Every row comes from one small tree of marks. Brackets hold a mark, then the marks that hang from it, in the order of their numbers. Every link used is in the known rows. Which tree was each row made from?
In the rows, zero is written as 128.
Known rows:
{k570 {k214 {k95 k542}}}: [127 128 134 175 134 125  93 127 127 149 139 140 136 120 142 124 132 129
 126 108 108 116 129]
{k95 k763}: [130 131 135 128 118 144 125 131 134 122 133 129 144 129 123 121 149 129
 126 126 166 122 127]
{k532 {k542 k95 k631 k819}}: [132 132 132 162 157 128 135 129 137 102 127 142 125 128 127 122 117 113
 130 137 174 126 114]
{k542 k532}: [130 127 130 151 123 133 131 136 128 106 134 122 106 128 136 123 131 125
 127 126 171 125 122]
{k214 {k95 k763}}: [127 130 129 137 131 136 121 134 137 100 131 130 126 124 129 110 143 132
 125 126 167 123 132]
{k532 k542}: [126 130 131 126 132 130 127 131 134 125 121 135 128 128 134 124 121 126
 130 138 137 126 127]
{k542 k95 k532 k631 k819}: [136 130 131 188 147 132 139 135 130  84 140 129 103 128 128 121 126 113
 127 125 211 125 109]
{k542 {k95 k214 k763} k631 k819}: [140 135 134 159 128 134 128 130 132  97 144 131 128 126 134 124 135 116
 130 126 209 126 115]
{k532 {k542 k631}}: [129 134 132 121 153 135 127 126 141 117 120 142 142 125 133 126 111 122
 131 137 131 119 127]
{k95 k214 k542 k763}: [139 135 139 127  98 137  97 136 126 139 142 133 136 126 145 125 144 132
 128 114 145 123 123]
{k95 k214 {k542 k532 k631 k819}}: [146 132 135 180 114 131 106 148 124 112 143 131 120 121 172 130 102 116
 131 114 172 117 107]
{k763 {k95 {k542 k532}}}: [133 127 142 156 117 149 112 131 127 120 133 129 131 131 136 131 124 130
 119 118 156 114 109]
{k532 {k542 {k95 k214} k819}}: [133 130 128 163 121 115 131 134 126 109 132 130  97 129 145 126 119 116
 135 139 182 136 114]
{k570 {k214 {k95 k542 k763}}}: [129 132 141 175 125 140  92 129 132 145 144 140 153 120 138 117 153 130
 124 107 145 111 128]
{k542 k95}: [126 130 128 136 141 122 132 121 127 116 134 129 102 132 106 123 148 128
 126 127 146 138 126]
{k95 k214 {k542 k532 k819} k763}: [145 132 140 186  86 141 104 155 124 115 148 125 124 125 168 122 134 121
 129 113 214 118 107]
{k214 k95 k570}: [121 128 123 144 137 124 107 120 130  97 125 127 104 117 137 106 114 132
 129 129 160 131 134]
{k763 {k95 k214 {k542 k532 k819}}}: [141 125 140 185  92 142 112 143 120 116 138 123 127 128 170 137 100 120
 126 121 184 115  99]
{k763 {k95 k214}}: [130 126 131 125 109 138 129 119 126 120 127 124 134 129 143 141 107 126
 127 134 140 122 121]
{k631 {k542 k95 k532 k819}}: [133 124 133 162 124 114 132 134 124  91 137 111  88 123 117 118 135 117
 123 124 202 140 111]
{k570 {k214 k95}}: [122 126 127 170 138 126 118 122 130 131 135 132 132 120 138 125 129 124
 128 121 131 118 134]

Which tree is each row?
[138 129 135 135 102 118 121 129 125 105 140 114 112 121 124 120 143 120
 127 124 200 141 117] -> {k631 {k542 {k95 k214 k763} k819}}
[135 130 136 194 120 142 137 142 130  88 146 122 105 132 124 113 158 118
 124 125 252 128 109] -> {k542 {k95 k763} k532 k819}
[136 136 139 137  94 140  80 125 124 131 140 130 128 119 149 114 135 133
 130 116 175 126 125] -> {k95 {k214 k570} k542 k763}
[143 131 137 183 131 137 110 147 128 115 139 135 135 122 153 126 110 117
 127 113 168 114 106] -> {k95 {k542 k532 k631 k819}}
[124 134 128 138 125 121 110 113 127 102 130 128  80 124 135 113 123 126
 135 139 187 141 127] -> {k532 {k542 {k95 {k214 k570}}}}
[137 134 143 156 110 148 104 144 130 119 143 130 127 128 134 115 157 131
 123 112 188 117 117] -> {k95 {k542 k532} k763}
[138 125 142 189 108 148 116 141 124 118 134 127 142 129 151 133 110 120
 121 120 181 111  99] -> {k763 {k95 {k542 k532 k819}}}
[126 128 132 131 105 141 112 108 124 112 125 120 128 123 147 130  98 127
 129 135 170 125 123] -> {k763 {k95 {k214 k570}}}
[133 133 133 135 103 125  83 122 119 135 136 128 113 119 154 122 114 132
 132 117 138 131 126] -> {k95 {k214 k570} k542}
[133 130 140 160  97 146  91 121 120 109 135 122 112 123 158 126 106 129
 126 120 190 120 112] -> {k763 {k95 {k214 k570} {k542 k532}}}
[130 131 139 129 123 131 125 126 131  89 140 114  93 125  97 110 171 127
 120 120 216 138 121] -> {k631 {k542 {k95 k763} k532}}
[141 132 136 161 136 132 107 139 129 136 133 141 156 122 145 129 106 120
 128 116 126 116 112] -> {k95 {k542 k631 k819}}
[140 134 139 169  85 140  84 135 122 129 141 128 139 118 165 115 120 124
 132 118 200 124 115] -> {k95 {k214 k570} {k542 k819} k763}
[132 133 137 140 127 135  97 139 133 118 135 138 130 124 132 109 147 136
 123 113 146 121 126] -> {k214 {k95 k542 k763}}
[135 129 139 127 105 136 104 124 122 138 132 131 140 129 147 141 111 131
 125 121 115 119 115] -> {k763 {k95 k214 k542}}
[135 128 139 162 114 130 129 136 129  85 141 112 103 123 113 111 156 118
 121 122 241 135 111] -> {k631 {k542 {k95 k763} k532 k819}}
[133 132 137 182 115 138  84 137 130 109 135 133 134 115 150 100 123 128
 127 117 199 121 118] -> {k214 {k95 {k542 k819} k763} k570}
[129 133 136 109 106 123 101 107 126  98 137 113  96 117 114 109 150 129
 127 124 203 146 130] -> {k631 {k542 {k95 {k214 k570} k763}}}
[126 130 129 111 116 106 104 104 120 104 133 112  80 115 117 116 129 128
 129 126 167 151 130] -> {k631 {k542 {k95 {k214 k570}}}}
[137 128 131 180 135 137 135 142 132  97 134 127 130 123 149 126 107 113
 129 126 193 116 111] -> {k542 k532 k631 k819}
[128 132 128 128 129 116 127 124 128 110 131 132  87 131 130 124 134 125
 133 138 156 138 125] -> {k532 {k542 {k95 k214}}}
[139 130 132 192 144 129 106 150 132  92 137 137 116 118 158 113 106 120
 126 112 172 114 110] -> {k214 {k95 {k542 k532 k631 k819}}}
[131 136 130 125 148 121 126 120 135 101 130 139 101 127 129 126 123 121
 133 136 152 132 124] -> {k532 {k542 {k95 k214} k631}}
[126 131 130 149 133 123  83 125 127 116 129 134 108 116 140 105 117 136
 127 116 137 129 129] -> {k214 {k95 k542} k570}
[133 133 134 156 112 136 128 132 127  88 149 119  82 132 128 117 163 126
 127 124 234 132 120] -> {k542 {k95 k214 k763} k532}
[136 126 141 164 113 143 113 134 124 138 129 134 162 129 142 137 106 124
 123 122 137 114 104] -> {k763 {k95 {k542 k819}}}
[127 135 132 128 166 128 131 119 140 104 126 144 114 130 111 121 131 122
 129 136 151 128 124] -> {k532 {k542 k95 k631}}
[128 134 137 149 125 138  81 127 132 111 134 135 124 118 135  98 138 137
 125 115 173 123 129] -> {k214 {k95 k542 k763} k570}
[137 128 140 153 100 142 108 133 122 118 138 125 117 129 154 136 115 128
 124 119 162 117 109] -> {k763 {k95 k214 {k542 k532}}}
